Each row was made from one path, in order. Every step used is in the known rows, and no mark comes twice. Write each row's path.
Known rows:
l y: [  5  -6 -23   6 -12  -7 -19  17  19 -16  -4  -5   5   3   0  -6 -38  12
 -10  10 -19  17  -7  -9  29 -20  23 -13  16  -4  10  -4]
l y e: [ 19   8 -15 -14  10 -32 -11   3   8   2  -6   4  17 -15  -7  -8 -42 -10
   4   7  -5  19   2  25  34 -24  17 -27   1   3   3  -8]
y b c: [-30 -21  24  -5  -7 -14  -1  -9  -9  10 -26 -17  -9  -3   6  10   3  -5
   0   1   7 -18  22 -17 -13 -49 -24  46   1  -3  27  -4]
y e p l: [ 23  12 -29 -23 -14 -19  27  13  -5   7   5 -41   8  -6  20  11 -38 -12
  39  23 -15  -6 -32  27 -11 -15 -10 -20  54 -27  12 -20]
l q e y b: [ -7  10 -31 -17 -24 -58   2 -11 -15  22  21  28  18   5 -33  31 -23  22
  21  -9  -7  18 -25 -28  28 -39 -27 -19  -4  -5  36 -27]
p e: [ 20 -19 -17 -10 -40 -19  -6   5   2  -8  13 -24   8 -14  14   1 -15 -18
  16  -1 -18  -2   0  10  20 -20  -3 -16  13  -7  29 -14]
k b y: [ -1 -21  -6  -6  32  -6 -47  25  16  28 -12  -3   2  37 -24   7 -53 -13
  32   0  18  -1  25 -15  25 -11 -15  -3   9 -41 -18   1]
p e y: [ 29   8 -33 -29 -40 -37  11   8   5  -3  35 -22  14  -8  -2  12 -20  -5
  22   7  -8   8 -11 -14  18 -26 -27 -26   7   4  26 -39]
c b y t: [ 24  -9  -4 -30  30 -39 -36  25 -11  19 -46 -21  22  38 -11  30  -6 -45
  48   5   2  -9  20   7  10 -24   2   0   7  25  11 -21]
q l y e p a: [ 32   4 -26 -25 -37 -41  -6   9   3  14  -5 -24  38  18  30  16 -68   9
  48  10  15  27 -19  13  21  -7  -7 -11  43 -26  20   0]
e q l y: [ 13  13 -64  -9 -36 -31 -12   0 -11 -16   8   8  23   6   4   5 -55  16
  19   4  -4  40 -21 -21  32 -22 -31 -43  19   6  13 -36]
q l: [ 14  -6 -36  14 -16 -12 -25 -13 -19  -4 -23 -11  17   0  22  -7 -21   3
  27  10   2   8 -20  -7  22  -6 -23 -26  14  -7   1 -17]
t y l q: [ 23   6 -39  12 -10 -33 -17 -17  -8  10  10 -36   9   6   1   0 -43 -31
  25   3   0  60 -29 -15  25 -41   7 -38  18 -11   2  -6]
l q e p a: [ 23   7 -25 -13 -43 -42  -6  -1 -11  22  23 -25  16  33  19  35 -69  -4
  44  -9  -9  19 -17   3  25  -2   3  11  42 -35  27  31]
l q: [  4  -1 -30   6 -14 -18 -21  -5  -3   5  15 -21   2   4  -9  10 -30 -20
  10 -24 -19  31  -3  -3  24 -34  18  -9   9  -5  15  20]
e y b: [ -9 -10  -7 -11 -18 -32   2   4   9  15   0   8  20   2 -25  20  -1  32
  23  -6   1  -1 -19 -31   8 -34 -24 -15   2  -5  43 -25]
l q e p: [ 11  30 -39 -15 -24 -27  -3  -5 -22   9  23 -13  -9  20  16  10 -70  -8
  15   6  -8  32 -28  18  18  -6  -9 -13  49 -27   7  18]
t y l q e: [ 24  23 -47   8 -10 -55 -17 -33 -36  13  19  -3   2  10  -2  10 -58 -30
  22  12 -12  43 -28  -4  48 -23  -2 -33   7 -14  -8  -9]
q e: [  9   9 -15  11  -2 -28 -16 -18 -27   6   7  10  -6   5   2   9 -36 -11
  14   5 -24 -12  -8   7  39   4   0  -5   4 -14   2  11]
p l: [ 13 -12 -25   5 -15 -10   9  10  -3  -3   3 -36   6  -4   9  15  -9 -10
  30   9 -36 -26 -20  -7   0 -19   5  -5  25 -17  12 -19]
q l y t: [ 31  10 -48 -34  -9 -42 -27  14 -23 -15 -39 -11  17  11  13  16 -41 -21
  26  16 -13   8 -17  -1  26 -17  -6 -25  21  30  16 -41]
a p l: [ 28  -6 -40 -21 -13   6  -5  23  11  12   2 -36  23  11  31  11 -29 -25
  25  25 -37 -40 -23  11  -5 -17   8  -7  36 -40  27 -32]
p e q l: [ 27   7 -64 -19 -58 -40  -2 -19 -35  -6  19  -6  26  -4  18  13 -35  -9
  52 -12   2  26 -17  -7  24 -15 -65 -50  15   4  29 -44]
q e p: [ 10  22 -20  -8 -15 -17  -3  -4 -16   7   9 -13 -13  17  25   4 -60   2
  19  20  -5   6 -27  22  12  11 -13  -9  51 -32   8  17]
y e: [ 20   2   2  -6  19 -25 -12 -11  -5  13  -8  -8  11 -19  -1  -5 -22 -23
  23  -3  -1   1   7  32  23 -15   9 -20  -1  -2   6   9]
y t: [ 28  -1  -9 -26  11 -28 -22   9 -19   0 -32 -29  -2   8  11  24 -15 -41
  36  -4 -21 -24   0  10   9 -10   7  -4  15  23  30  -2]
y l q e p: [ 14  22 -37 -11 -23 -31  -1 -14 -27  10  26 -14   4  20  25  13 -77 -13
  25   6   4  44 -41  16  19  -1 -21 -31  55 -29   4   3]
e y: [ 18  12 -21  -9  -7 -22   2   5   7   5  20 -18   3   5  -7  14 -19   5
  22   4  -6   3 -14 -23  13 -16 -14 -17   6   2  14 -14]
k b c: [-15 -13  20 -23  13  -5 -26 -14 -18  13 -16 -35 -29  24  10   3 -41 -25
  -6  -8  10 -16  39 -20 -10 -24 -31  53  16 -21  -2  -9]
a p e q: [ 35   7 -49 -47 -52 -25  -2   6  -1  11  44 -13  24   6  21  22 -45 -34
  39 -19 -15   2  -1  14  12 -19 -39 -34  22 -13  61 -26]
k b: [ -1 -22   2 -12  14  -5 -45  -6  -1  17  -8 -19  -8  33  -7   3 -52  -1
  10 -23  -3 -10  10 -14  14   1 -14   5  24 -41   8  -6]
y b k: [-19 -36  33  18  -9   7 -12  -4  25  11 -22   1   6   3   3  -4  11 -19
   9 -14  18  16   2 -24  16 -50   2 -13  19 -22  20 -17]
t y: [ 22  12 -19  16   1 -16 -16  -1  13   6 -21 -40 -23   0  -1 -20 -18 -11
  14  41 -14  11 -10  -9  12 -30  26  -7  12 -18   0  14]
e q l y b: [-12 -10 -42 -10 -41 -39  -9   1  -4  -1 -11  29  36   3 -14  13 -28  40
  22  -6   2  31 -27 -29  24 -39 -35 -37  12  -2  43 -43]
t y l q e p: [ 24  37 -45 -10 -23 -38   0 -14 -23  13  19 -26  -8  22  21   3 -79 -18
  26  29   3  54 -45  12  18 -12 -14 -33  54 -32  -3   1]
t y b c: [-20  -3  12  -5  -8 -24   0 -11  -3  14 -35 -29 -24  -4   2  -3   3  -9
   1  30   7  -4  15 -23 -15 -63 -14  44   0  -8  17  -6]
c b: [  4 -22  17   8   4 -17 -29 -11  -3  15 -23 -29  22  34  -3   5  12   0
   8 -13  -7   3   6  -1   1 -20  13  13  13   2  17 -12]
e p: [  8   6  -9  -5 -15   6  -2  13  11   3  -1 -36  -8  14  29  -2 -42   4
  19  12   3  10 -22  16  -8   2  -6  -8  59 -30  17  22]

Which path is each row?
[ 21   6 -38  -5 -15 -37  -5 -15 -12   9  36 -22  27  11  -4  22 -44 -22
  29 -21   7  54 -29 -24  26 -33 -20 -44  15   1  11 -24] : e y l q
[ 30  -4   0 -20 -23 -31  -2   6   8  25   1 -36  25  16  26  22 -52  -5
  53  -5   8   5  -7  21   9   0   4   4  39 -31  29  30] : y e p a
[ 23  22 -37 -30 -13 -46   7  -6 -10   5  32  10  14  -6 -13  17 -52 -14
  34 -24  -4  31   5  12  28 -25 -24 -41   3  13  27 -11] : l y e q
[ 40  36 -36 -47   4 -63  -5  -1 -40   7  -1  -7   0  16  -3  39 -35 -34
  41   7 -19 -18 -13  -2  25  -7 -23 -17   4  30  21 -33] : q e y t
[ 21  13 -17 -28  10 -51  -5  -6 -12  29  18   7  30  14 -27  25 -28 -30
  58 -25  18  28  25  14  19 -27 -35 -32  -7  10  16 -10] : c b y e q
[-22  13 -10 -27 -22 -51  11 -20 -29  18  10   1  -7   4 -13  27 -20  -7
   3   0   7  10  10 -30   4 -63 -41  34  -9   5  21 -27] : l q e y b c
[ -7 -10  -7  10 -11 -28 -12   1  15  16 -32 -11  -4  -3 -17  -6   0  19
  20  25  -7   5 -17 -20   8 -45   8  -7   7 -21  32  -2] : t y b
[ 33  22 -12  -5  20 -37 -10 -11   3  17 -19 -25  -7 -18  -6 -18 -27 -29
  24  33  -1  16  -1  27  23 -33  19 -24  -3  -8  -6   7] : t y e
[ 13   3 -31 -11 -26  -3  23  20   2   0   7 -48   1   7  25  14 -31  -1
  33  24 -23 -12 -36   6 -18 -11  -9  -9  62 -35  15 -16] : e p l
[ -1 -31  39  17   6   6 -25 -12  17  14 -25 -26  14  33  11 -10  18 -38
  -1 -16  18  26  18 -15   8 -44  15   0  24  -5  -2 -26] : c b k
[ 28   0 -25 -11 -41 -46  -6  -9 -18  23  23 -26  30  34  29  38 -75  -9
  53 -11   4  27 -30   0  26   2 -11  -7  48 -36  24  17] : y l q e p a
[  3 -21   6  10  24 -15 -34  21  15  24 -25 -10  28  37 -21   7  -1 -12
  30   7  15  10  24  -5  14 -27   7   3   1  -7 -10  -4] : c b y
[ 16  17 -40 -14 -27 -21  24   8 -20   3  15 -30  -2   9  22  19 -46  -4
  33  28 -29 -14 -40  10  -1  -2 -14 -10  57 -34   7 -18] : q e p l
[ 38  41 -47 -51  -3 -73  -7  -5 -44   9  11  -7   2  18 -12  45 -44 -42
  38  -2 -22   5 -13  -5  30 -21 -18 -17   2  33  21 -31] : l q e y t
[-11  -2  -3  -4 -21 -29   0 -12   4  18  13  19  10  11 -16  14 -12 -23
  12 -15  18  42 -10 -36  33 -63 -17 -26   9 -12  14 -39] : l q e y b k
[ 14 -33   8  16  23 -18 -29   0   2  21 -20 -16  49  35   2  12 -17 -21
  45   2  32  26  -5 -11  16 -15 -17 -33  14 -10  -9 -30] : c b y l
[ 17 -26  -6  21  20  -8 -23   8   7  10  -8 -10  32  12   9   9 -34 -26
  49   7  29  18 -10 -10  26  -9 -19 -44  13 -19 -11 -12] : b y l
[  9 -15 -30  -3  10 -27 -38  -1  -6  23  15 -11  27  30 -14  18 -66 -35
  37 -25  22  53  -6 -19  33 -28 -17 -36  18 -26 -10 -16] : k b y l q
[ 23   2 -13  -9 -36 -34  -6   1  -7  21  10 -24  12  30  28  30 -60   2
  47  -1  -7  -3 -16   6  18  11  -2  14  43 -38  27  30] : q e p a
[ 21   1  -4  -6  36 -27 -17  13   9  22 -11   5  17  -9 -17  -1 -30 -31
  40  12  16   7  22  29  32 -21   4 -26 -10 -11 -14  10] : b y e
[ 10   1 -48   6 -25 -17 -23   7   2 -19 -16   1  22   2  10 -12 -45  20
   3  21  -5  31 -23 -15  35 -19  -4 -29  17  -1  -2 -31] : q l y
[ 25  24 -48 -34 -19 -50  19  -3 -14   2  36   2  19 -10 -13  26 -50 -16
  42 -16 -15  22  -6   8  20 -30 -27 -41  10   9  29 -28] : p l y e q
[-21 -32  18  13 -16   3 -12   7  33   0 -21  11  11   6  -1  -6  -5  -7
  -6  -6  17  34  -2 -31  24 -59  10 -20  21 -17  16 -29] : l y b k
[ 31  15 -81 -37 -56 -30 -13  13  -2 -10  16   7  39  11  22   3 -68   1
  18  15  -4  36 -23  -4  33 -26 -35 -49  26  -6  30 -61] : a p e q l y
[ -7 -20 -33 -22 -30 -16  -4  29  23   8 -13   9  37   7  -2  13 -25  26
   6  18 -23  -8 -30 -13   8 -44   4 -14  25 -29  47 -48] : a p l y b
[ 21  29 -32 -13 -10 -44   4 -12 -19   9  31   6   0   9 -10  20 -37   1
  21  10 -12  -1 -16 -17  32  -7 -24 -18  -1  -1   4 -21] : q e y
[ 11 -31  -1   3  28 -12 -39   4   3  22  -9  -9  28  34  -1  11 -58 -23
  47  -4  36  17  -3 -18  25  -1 -35 -39  20 -38 -16 -26] : k b y l
[ 24  38 -63 -23 -25 -59  17  -9 -28  11  50  -3   8   9 -21  34 -44  -9
  26   5 -27  17 -27 -23  33 -29 -22 -23   3  -1   5 -38] : p l q e y
[ 19  10 -54  -2 -32 -29 -11 -21 -33  -1   6  -4  20   3  13  13 -34  -3
  48 -14   5  21 -18 -14  20  -8 -56 -41  16   4  20 -24] : e q l
[ 42  41 -59 -57 -10 -76   6   0 -49   8  16 -15   7  15 -11  51 -41 -43
  46   4 -33  -5 -22  -9  24 -26 -20 -20  10  28  21 -50] : p l q e y t
[ 13   4 -31   3   2 -56 -27 -23 -36  24  16  11  31  33 -13  23 -48 -30
  28  -8   4  45 -10  -3  47 -22 -12 -26   3  -8 -12 -21] : c b y l q e
[ 27  19 -56 -16 -10 -47  -8 -14 -30  13   5  13  33  -1  -1  12 -44 -17
  65  -3  25  32  -4   6  31 -17 -60 -56   0   4   1 -28] : b y e q l
[ 36  33 -60 -15 -20 -53  -5 -28 -34  11   0  -6  15  -8   5  -1 -44 -16
  56  11  13  37 -18   3  24 -23 -50 -54   6   4   8 -29] : t y e q l
[ 13 -11 -26  10 -10 -25 -20 -19 -12   6  19 -23  23   7   5  14 -40 -29
  25 -25   0  46 -23  -9  25 -27  -2 -35  19  -7  10  -4] : y l q
[-27 -13  -7 -12 -24 -25  -4  -6 -12  -2 -33  -2   5  -1   8   2 -17  12
  -6  16  14   9   9 -27   0 -56 -34  30   5   3  17 -35] : q l y b c
[ 14   9 -41   8   0 -47 -21 -19 -32  16  24  16  18  16  -8  23 -62 -34
  33  -3  -1  37 -15  -2  56 -16 -12 -35   2 -15 -14  -6] : b y l q e
[ 10  13 -52 -15 -35 -20  11  11  -7   4  28 -42   4   8   7  20 -46 -17
  25  -3 -25  29 -32   0  -2 -36   4 -13  50 -23  16  -6] : e p l q
[ 46  -4 -34 -32 -28 -27  -3   1   3  10  30 -25  47   9  32  14 -44 -25
  38  10  14  16 -37  -7  14 -14 -43 -55  26 -15  29 -68] : a p e y l
